Known rows, with every step that occurs:
lifif-degap-vilemo-pekepa: [-1.16  3.43 -3.10  1.37 -0.84 -1.87  1.23 -2.00 -2.40  0.90 -1.32 -2.06
  0.64 -0.93  2.11  1.09 -0.48 -0.33  2.15 -2.11 -1.12 -0.38 -0.56  1.20
  0.54  0.37 -0.15  1.24  1.16]
vovuv-vilemo-pekepa-nekim-botur-lifif: [ 0.37  3.20 -0.74 -0.64 -0.95 -2.74  1.68 -1.64 -1.11  1.52 -0.52 -2.29
 -0.51 -0.79  2.60 -0.61 -0.50 -3.91  2.30 -3.17 -2.05  1.22 -0.23  1.33
  1.13  0.47 -4.02  3.56  2.55]
vovuv-nekim-botur: [ 0.98  2.11 -1.19  1.69 -2.08 -1.08  2.73 -0.26 -0.69  2.38 -1.11 -2.28
 -0.69 -1.44  3.17 -0.76  0.86 -2.88  1.60 -3.23  0.79  1.79  1.74  1.19
 -1.21 -0.86 -2.77  1.34  0.84]
nekim-pekepa: [ 1.05  3.09  0.05  0.43 -1.16  0.35  2.66 -1.31 -1.58  1.41 -1.12 -2.02
 -0.26 -2.01  1.97 -0.06  0.95 -2.36  1.80 -0.68  2.86  1.31  0.57  1.01
 -0.42  0.13 -1.94  1.17  0.66]
botur-vilemo-pekepa: [-0.95  3.66 -0.83 -0.92 -0.43  0.29  2.69 -1.46 -1.42  1.72 -0.09 -1.50
  0.66 -1.79  0.14  0.25 -0.19 -0.73  2.43 -1.32  0.53  1.92 -1.75  1.50
  0.94  0.49 -1.79  1.53  2.25]
vilemo-pekepa-nekim-botur-lifif: [ 0.21  2.59 -1.27 -0.81 -0.17 -1.56  1.39 -1.25 -1.60  2.34 -0.63 -1.89
 -1.03 -1.39  3.29 -0.96 -0.01 -4.44  2.19 -3.66 -0.52  0.55  1.35  1.36
  1.41  1.01 -2.18  3.15  2.14]
nekim-botur-vilemo-pekepa: [-0.56  3.46 -1.91 -0.98 -2.02 -0.24  2.00 -0.48 -1.29  2.10 -0.66 -0.72
  0.70 -1.66  1.27  0.18 -0.40 -2.19  2.36 -1.40 -0.06  1.87 -0.58  2.27
  0.67  0.02 -1.97  2.63  1.60]
vilemo-pekepa: [ 0.57  1.91 -1.45 -0.13 -0.44 -0.03  2.78 -1.30 -1.72  2.08 -0.44 -1.57
 -0.21 -1.86  1.14 -0.50  0.75 -1.18  1.66 -2.00  1.98  1.43 -0.31  1.35
  0.95  1.11 -1.18  0.83  1.99]
pekepa-nekim-botur: [ 1.06  2.70 -0.88  1.00 -0.72 -0.48  2.17 -0.39 -0.79  2.55  0.57 -2.36
 -0.86 -0.98  3.31  0.61  0.86 -3.28  1.73 -3.29  1.12  0.47  1.02  1.24
  0.15 -0.07 -2.14  1.37  0.38]
degap-vilemo-pekepa-nekim-botur: [ 0.02  3.77 -2.49 -0.05 -1.87 -1.10  1.22 -1.07 -2.69  2.17 -0.69 -1.76
  1.18 -0.03  3.08  1.65 -0.40 -2.83  2.12 -3.58 -0.57 -0.41  0.22  1.05
  1.23  0.06 -2.47  2.80  1.31]
lifif-beluval-vilemo-pekepa-nekim: [-0.46  3.93 -2.46 -0.78 -1.08 -1.46  1.02 -0.90 -3.09  2.70 -0.23 -1.80
  0.06 -0.71  2.27  1.90 -0.23 -2.98  1.74 -3.99  2.40  0.20 -1.34  2.54
  0.55  0.10 -3.95  1.38  3.13]
degap-nekim-pekepa: [ 0.23  4.25  0.91  0.74 -1.42  0.23  2.70 -1.70 -1.12  0.79 -1.38 -2.72
  0.00 -1.56  2.08  0.89  1.13 -3.32  2.80 -1.97  2.46 -0.20  2.17  0.37
 -1.51 -0.59 -3.24  2.48  1.64]
nekim-botur-lifif-beluval-vilemo: [-2.02  3.95 -2.86  0.13 -3.08 -3.59 -0.47  1.01 -1.91  2.76 -1.86 -0.20
 -0.73 -1.21  3.14 -0.12 -0.22 -5.75  0.97 -3.16  0.78  1.52  1.48  3.94
 -0.60 -1.46 -2.47  1.56  1.93]
beluval-nekim-pekepa: [ 0.59  4.23  1.02 -0.55 -1.00 -0.07  2.32 -1.48 -0.42  2.09 -0.21 -1.62
 -1.08 -2.87  2.33  0.42  1.22 -1.38  2.13 -1.21  3.79  0.45  1.73  1.52
 -0.88 -0.20 -3.35  1.75  1.75]
vilemo-pekepa-nekim-botur: [ 1.50  2.34 -1.70 -0.24 -0.87 -0.40  2.09 -1.10 -1.74  2.51 -0.01 -2.00
 -0.40 -1.11  2.96  0.32  0.23 -2.98  2.02 -3.39  0.97  0.29  0.56  1.34
  1.13  0.87 -2.61  2.62  1.53]
botur-vilemo: [-1.19  4.08 -0.01  0.55 -0.28  0.01  2.81 -0.72 -0.50  1.71  0.50 -1.87
  0.20 -1.42  0.64  0.54  0.57 -1.07  2.08 -1.10  0.69  2.13 -1.26  1.21
 -0.12 -0.57 -1.56  0.23  1.07]
vovuv-vilemo-pekepa-nekim-botur: [ 1.53  2.97 -1.30 -0.13 -1.76 -1.50  2.31 -1.40 -1.31  1.66  0.14 -2.36
  0.12 -0.63  2.42  0.61 -0.12 -2.47  2.13 -2.96 -0.31  1.11 -0.95  1.32
  0.85  0.41 -4.43  2.99  1.83]
pekepa-nekim-botur-vilemo: [-0.44  4.56 -0.33  0.25 -0.63 -0.42  2.16 -0.40 -0.58  2.15  1.14 -2.26
 -0.20 -0.83  2.40  1.32  0.13 -2.91  2.42 -2.61 -0.31  0.98 -0.34  1.18
  0.18 -0.74 -2.66  1.94  0.45]
nekim-botur-lifif: [-0.68  2.41 -1.02  0.82 -1.13 -1.92  1.47 -0.02 -0.66  2.28 -1.04 -1.24
 -1.07 -1.72  2.75 -1.60  0.59 -4.49  1.43 -2.35 -0.09  1.68  2.20  1.96
  0.17 -0.27 -0.81  1.39  0.94]
lifif-pekepa-nekim-botur-vilemo: [ 0.17  3.82 -0.92 -1.13 -0.04 -0.30  1.58 -0.70 -0.99  2.67 -0.12 -2.34
 -0.29 -1.53  2.40  1.58  0.51 -3.56  2.68 -2.92  0.26 -0.29  0.33  1.65
  0.78 -0.09 -2.96  2.40  0.46]
vilemo-pekepa-nekim-botur-lifif-beluval: [-0.36  3.36 -2.31 -0.39 -1.52 -2.29  0.55 -0.94 -2.48  2.31 -1.15 -1.88
 -1.12 -1.32  3.66 -0.79 -0.23 -5.92  2.15 -3.51  0.33  0.06  1.28  2.62
  0.97  1.15 -2.19  2.94  2.66]
vilemo-pekepa-nekim: [ 1.06  2.58 -0.65 -0.21  0.74  0.09  2.83 -1.94 -1.84  2.13  0.56 -2.72
 -0.37 -1.10  1.96  0.36  0.66 -1.48  2.17 -3.32  1.53  0.37 -0.61  0.81
  1.40  1.44 -2.28  1.44  2.08]

Rows:
[-1.55  4.31 -2.08 -1.26 -0.35 -2.70  0.36 -1.06 -2.98  2.58 -0.83 -1.53
 -0.65 -1.01  2.46  0.63 -0.54 -4.45  1.77 -4.28  0.83  0.44 -0.55  2.59
  0.81  0.24 -3.45  1.89  3.87] => botur-lifif-beluval-vilemo-pekepa-nekim
[-2.58  4.63 -2.79 -1.01 -3.35 -3.41 -0.59 -0.03 -2.32  1.92 -2.62 -0.37
  0.03 -1.25  2.72  0.59 -0.72 -6.42  2.31 -4.40  0.44 -0.09  2.43  3.65
 -0.77 -1.19 -4.13  3.93  3.87] => degap-nekim-botur-lifif-beluval-vilemo-pekepa
[-0.08  3.80 -3.45 -0.97 -2.70 -2.11  0.28 -0.08 -3.06  2.85 -0.89 -1.13
 -0.07 -0.60  3.31  1.87 -0.61 -4.41  1.67 -4.25  1.80 -0.05 -0.16  3.40
  0.51 -0.24 -4.23  2.61  2.39] => lifif-beluval-vilemo-pekepa-nekim-botur
[-0.89  2.91 -0.76 -0.16 -0.83 -1.95  0.73 -0.62 -0.62  2.15 -2.44 -1.69
 -0.81 -1.94  2.72 -0.36  1.05 -6.03  2.55 -3.90  0.34 -0.97  4.38  1.72
 -0.27 -0.35 -2.18  2.99  1.66] => degap-nekim-botur-lifif-pekepa
[-1.99  4.24 -1.16  1.61 -2.83 -2.60  0.64  0.00 -1.01  1.37 -1.68 -1.82
 -0.84 -1.13  3.32 -0.47  0.60 -6.75  2.28 -3.43  0.74 -0.15  3.66  2.50
 -1.40 -0.93 -2.07  2.44  2.18] => degap-nekim-botur-lifif-beluval
[-0.74  3.31 -1.61  2.61 -1.57 -1.93  1.41 -0.80 -0.02  0.71 -0.76 -2.57
 -0.91 -1.39  3.50  0.89  0.55 -3.08  2.55 -3.36 -0.26 -1.01  2.99  1.63
 -1.72 -0.98 -1.44  2.56  0.30] => lifif-degap-nekim-botur
[-1.31  3.52 -3.45 -0.95 -3.39 -3.72  0.16 -0.25 -2.91  2.71 -3.24 -0.58
 -0.47 -1.48  3.27 -0.75 -0.96 -5.38  1.76 -4.31 -0.07  1.44  1.19  3.44
 -0.72 -1.15 -4.53  2.95  3.59] => vovuv-nekim-botur-lifif-beluval-vilemo-pekepa
[-0.49  4.35 -0.13 -1.02  0.78  0.32  2.85 -1.92 -1.55  1.81  0.97 -2.62
  0.27 -1.06  0.99  1.08 -0.02 -1.33  2.90 -2.60 -0.02  0.84 -1.98  0.65
  1.34  0.71 -2.82  1.99  2.30] => botur-vilemo-pekepa-nekim
[-1.92  5.62 -1.12 -0.18 -3.15 -1.54  0.80  0.39 -0.12  2.49  0.28 -0.65
 -0.51 -2.21  2.50  0.99  0.26 -2.85  2.18 -1.64  1.96  0.71  1.15  3.64
 -1.02 -1.16 -3.15  1.80  1.76] => lifif-beluval-nekim-botur-vilemo
[-0.15  3.05 -0.32  0.60  0.11 -1.75  1.54 -0.56 -0.71  2.38 -0.04 -2.24
 -1.45 -1.22  3.60 -0.69  0.66 -4.76  1.92 -3.60 -0.48  0.75  1.86  1.14
  0.50  0.06 -1.72  1.98  0.99] => pekepa-nekim-botur-lifif
[-1.11  3.28 -1.92  1.26 -2.53 -2.51  0.61  0.32 -1.47  2.26 -1.56 -1.22
 -1.09 -1.62  3.31 -1.39  0.43 -5.71  1.34 -2.17  0.91  1.24  2.21  3.06
 -0.20 -0.17 -0.70  1.25  1.38] => nekim-botur-lifif-beluval
[-0.51  3.21 -1.28  1.70  0.58 -2.95  0.81 -1.16 -0.55  1.64 -0.08 -2.97
 -2.26 -1.51  4.47 -0.51  0.07 -3.95  2.28 -3.56 -1.77 -0.28  1.90  1.60
 -0.01  0.10 -0.80  2.38  0.37] => pekepa-nekim-botur-lifif-degap
[ 1.72  2.21 -1.36 -0.23 -0.17 -0.48  1.56 -0.74 -1.35  3.20 -0.67 -2.41
 -0.83 -1.47  3.43  1.01  1.29 -3.88  1.91 -3.66  1.69 -0.78  1.63  1.58
  0.91  0.51 -2.31  1.96  0.23] => lifif-pekepa-nekim-botur
[-0.74  3.19 -2.11  0.18 -1.50 -0.65  1.94 -1.34 -2.61  1.72 -1.00 -1.38
  1.59 -0.57  1.27  0.81  0.11 -1.00  1.77 -2.07  0.49  0.66 -0.69  1.08
  0.98  0.20 -1.04  0.97  1.82] => degap-vilemo-pekepa
[-1.81  4.36 -1.93  0.75  0.94 -2.94  0.55 -2.76 -2.46  1.06 -0.67 -2.99
 -0.31 -0.65  3.18  0.70 -0.80 -2.13  2.77 -3.63 -3.01 -1.29 -0.17  0.49
  1.08  0.65 -0.66  2.48  2.06] => botur-lifif-degap-vilemo-pekepa-nekim
[-1.77  3.56 -3.80 -1.15 -3.21 -3.32 -0.51  0.29 -2.76  2.74 -2.50  0.26
 -0.31 -1.59  2.75 -0.36 -0.93 -5.39  1.40 -3.23  0.75  1.33  0.95  4.24
  0.35 -0.52 -3.05  2.66  3.07] => nekim-botur-lifif-beluval-vilemo-pekepa
[-1.90  4.37 -0.10  0.43 -1.18 -2.50  0.98 -0.76 -0.50  2.38 -0.05 -1.36
 -1.93 -2.55  2.63 -0.88  1.09 -3.37  1.78 -2.51  2.54  0.60  2.18  2.80
 -0.64 -0.06 -1.90  0.43  3.09] => botur-lifif-beluval-nekim
[-1.80  4.53 -1.90  2.02 -0.32 -3.69  0.00 -1.16 -1.51  1.27 -0.69 -2.70
 -0.69 -0.18  4.63  0.81 -0.56 -3.82  2.32 -3.73 -3.30 -1.23  1.60  1.14
 -0.03 -0.87 -0.67  2.42  0.16] => pekepa-nekim-botur-lifif-degap-vilemo
[-0.05  2.48 -0.69  1.16 -1.33 -2.33  2.09 -0.53 -0.66  2.33 -1.79 -1.92
 -1.30 -1.47  3.33 -2.14  0.58 -4.44  1.81 -3.34 -0.70  2.03  2.50  1.18
 -0.90 -0.82 -2.39  1.86  1.53] => vovuv-nekim-botur-lifif
[-0.75  3.35 -2.08 -1.87 -0.54 -2.50  0.46 -0.46 -1.98  2.91 -0.97 -0.75
 -0.68 -1.07  2.90  0.42 -0.70 -4.55  1.93 -4.59 -0.58  0.78  0.63  2.17
  1.27 -0.27 -3.91  3.34  2.71] => beluval-vilemo-pekepa-nekim-botur-lifif
[-1.58  4.52 -2.13  0.05 -1.67 -3.46 -0.34  0.46 -2.05  2.85 -0.75 -1.24
 -1.03 -0.61  3.83  0.78 -0.30 -6.07  1.49 -4.37  0.39  0.48  1.09  3.21
 -0.24 -1.32 -3.48  1.95  1.89] => pekepa-nekim-botur-lifif-beluval-vilemo
[-1.91  4.73 -2.09  0.35 -1.66 -1.49  1.24 -1.53 -0.76  0.38 -1.13 -1.99
  0.13 -1.58  2.22  1.32 -0.82 -2.34  3.55 -2.73 -1.77 -0.66  1.05  1.92
 -0.89 -0.58 -2.30  4.07  1.68] => lifif-degap-nekim-botur-vilemo-pekepa
[-0.06  1.87 -1.71 -0.39 -0.58 -1.74  0.71 -0.28 -1.15  2.86 -2.24 -1.21
 -1.15 -2.37  2.77 -1.29  0.92 -4.95  1.57 -2.65  0.61  0.46  2.86  2.34
  0.84  0.40 -1.02  1.82  0.83] => nekim-botur-lifif-pekepa
[-1.98  3.58 -3.61  0.71 -1.81 -3.45 -0.19 -1.42 -2.24  1.19 -2.40 -1.17
  0.06 -1.12  3.45 -0.35 -1.20 -3.11  2.12 -2.46 -3.08 -0.28  1.40  1.99
  0.57 -0.10 -0.06  3.08  1.27] => nekim-botur-lifif-degap-vilemo-pekepa
[-0.97  3.37 -3.22 -0.70 -2.23 -1.52  0.83 -0.36 -2.94  2.53 -1.35 -0.63
  0.40 -1.36  1.52  1.01 -0.21 -2.59  1.21 -2.71  2.84  1.28 -0.94  3.48
  0.27 -0.08 -3.04  0.82  3.00] => lifif-beluval-vilemo-pekepa
[-1.65  3.64 -3.32  1.04 -1.94 -4.04  0.50 -1.85 -2.30  1.17 -3.14 -2.05
 -0.27 -1.02  3.97 -0.67 -1.33 -3.26  2.56 -3.66 -3.75 -0.05  1.62  1.24
 -0.52 -0.61 -1.61  3.44  1.92] => vovuv-nekim-botur-lifif-degap-vilemo-pekepa
[-2.58  4.65 -2.78 -0.16 -1.85 -3.83 -0.54 -1.49 -1.17  1.69 -1.66 -0.50
 -0.81 -2.01  3.79  0.08 -0.96 -2.18  2.68 -2.83 -1.98 -1.14  2.59  2.50
  0.23 -0.25 -1.31  3.54  2.22] => beluval-nekim-botur-lifif-degap-vilemo-pekepa
[-1.10  4.49 -1.09 -2.05 -1.96 -0.62  1.58 -0.74 -0.31  2.50  0.12 -0.17
 -0.15 -2.58  1.63  0.50 -0.25 -1.20  2.73 -1.99  0.97  0.97  0.69  2.69
  0.35 -0.21 -3.48  3.10  2.54] => beluval-nekim-botur-vilemo-pekepa
[-1.43  3.44 -0.15  1.08 -1.32 -2.02  1.36 -0.31 -0.14  1.45 -1.28 -1.63
 -0.69 -1.32  2.82 -0.65  0.83 -5.34  2.36 -3.60 -0.24  0.29  3.64  1.25
 -0.90 -1.09 -1.95  2.69  1.77] => degap-nekim-botur-lifif
[-0.15  3.54 -1.62 -0.69 -2.18 -0.66  2.55 -1.02 -1.28  1.97 -1.40 -1.61
  0.43 -1.58  1.69 -0.18 -0.60 -2.21  2.76 -2.65 -0.91  1.97 -0.22  1.40
 -0.40 -0.57 -3.75  3.02  2.07] => vovuv-nekim-botur-vilemo-pekepa
[-0.50  2.96 -0.85 -1.41 -0.71 -2.15  0.38 -0.52  0.05  3.39 -1.27 -0.43
 -1.88 -3.34  3.19 -0.83  1.19 -4.02  2.09 -2.97  1.72 -0.27  4.04  2.75
  0.31  0.16 -2.33  2.32  1.73] => beluval-nekim-botur-lifif-pekepa
[-2.09  5.04 -1.01  1.77 -1.51 -1.68  1.32 -0.82  0.26  0.35 -0.31 -2.42
 -0.29 -1.25  2.57  1.50 -0.21 -2.63  3.26 -2.62 -1.57 -0.50  1.46  1.63
 -1.71 -1.65 -2.00  3.00  0.49] => lifif-degap-nekim-botur-vilemo
[-1.61  4.72 -2.92 -0.04 -2.41 -3.00 -0.25 -0.87 -3.51  2.05 -1.74 -1.83
  0.43 -0.09  3.82  0.50 -0.87 -5.91  2.21 -3.69 -1.27 -0.68  0.97  2.13
  1.00  0.18 -1.89  3.03  2.51] => degap-vilemo-pekepa-nekim-botur-lifif-beluval
[-1.05  3.99 -1.93 -0.50 -1.21 -2.32  0.53 -1.10 -2.57  2.01 -1.37 -1.60
  0.52 -0.29  3.13  0.39 -0.67 -4.42  2.31 -3.79 -2.08 -0.26  0.94  0.93
  1.44  0.08 -1.93  3.27  1.90] => degap-vilemo-pekepa-nekim-botur-lifif
[-1.72  4.94 -0.14  0.76 -1.99 -0.59  1.96 -0.09  0.02  1.16 -0.34 -1.76
  0.57 -0.95  1.60  1.36  0.39 -3.48  2.94 -2.68 -0.18  0.53  1.51  1.32
 -1.30 -1.76 -2.99  2.79  1.26] => degap-nekim-botur-vilemo
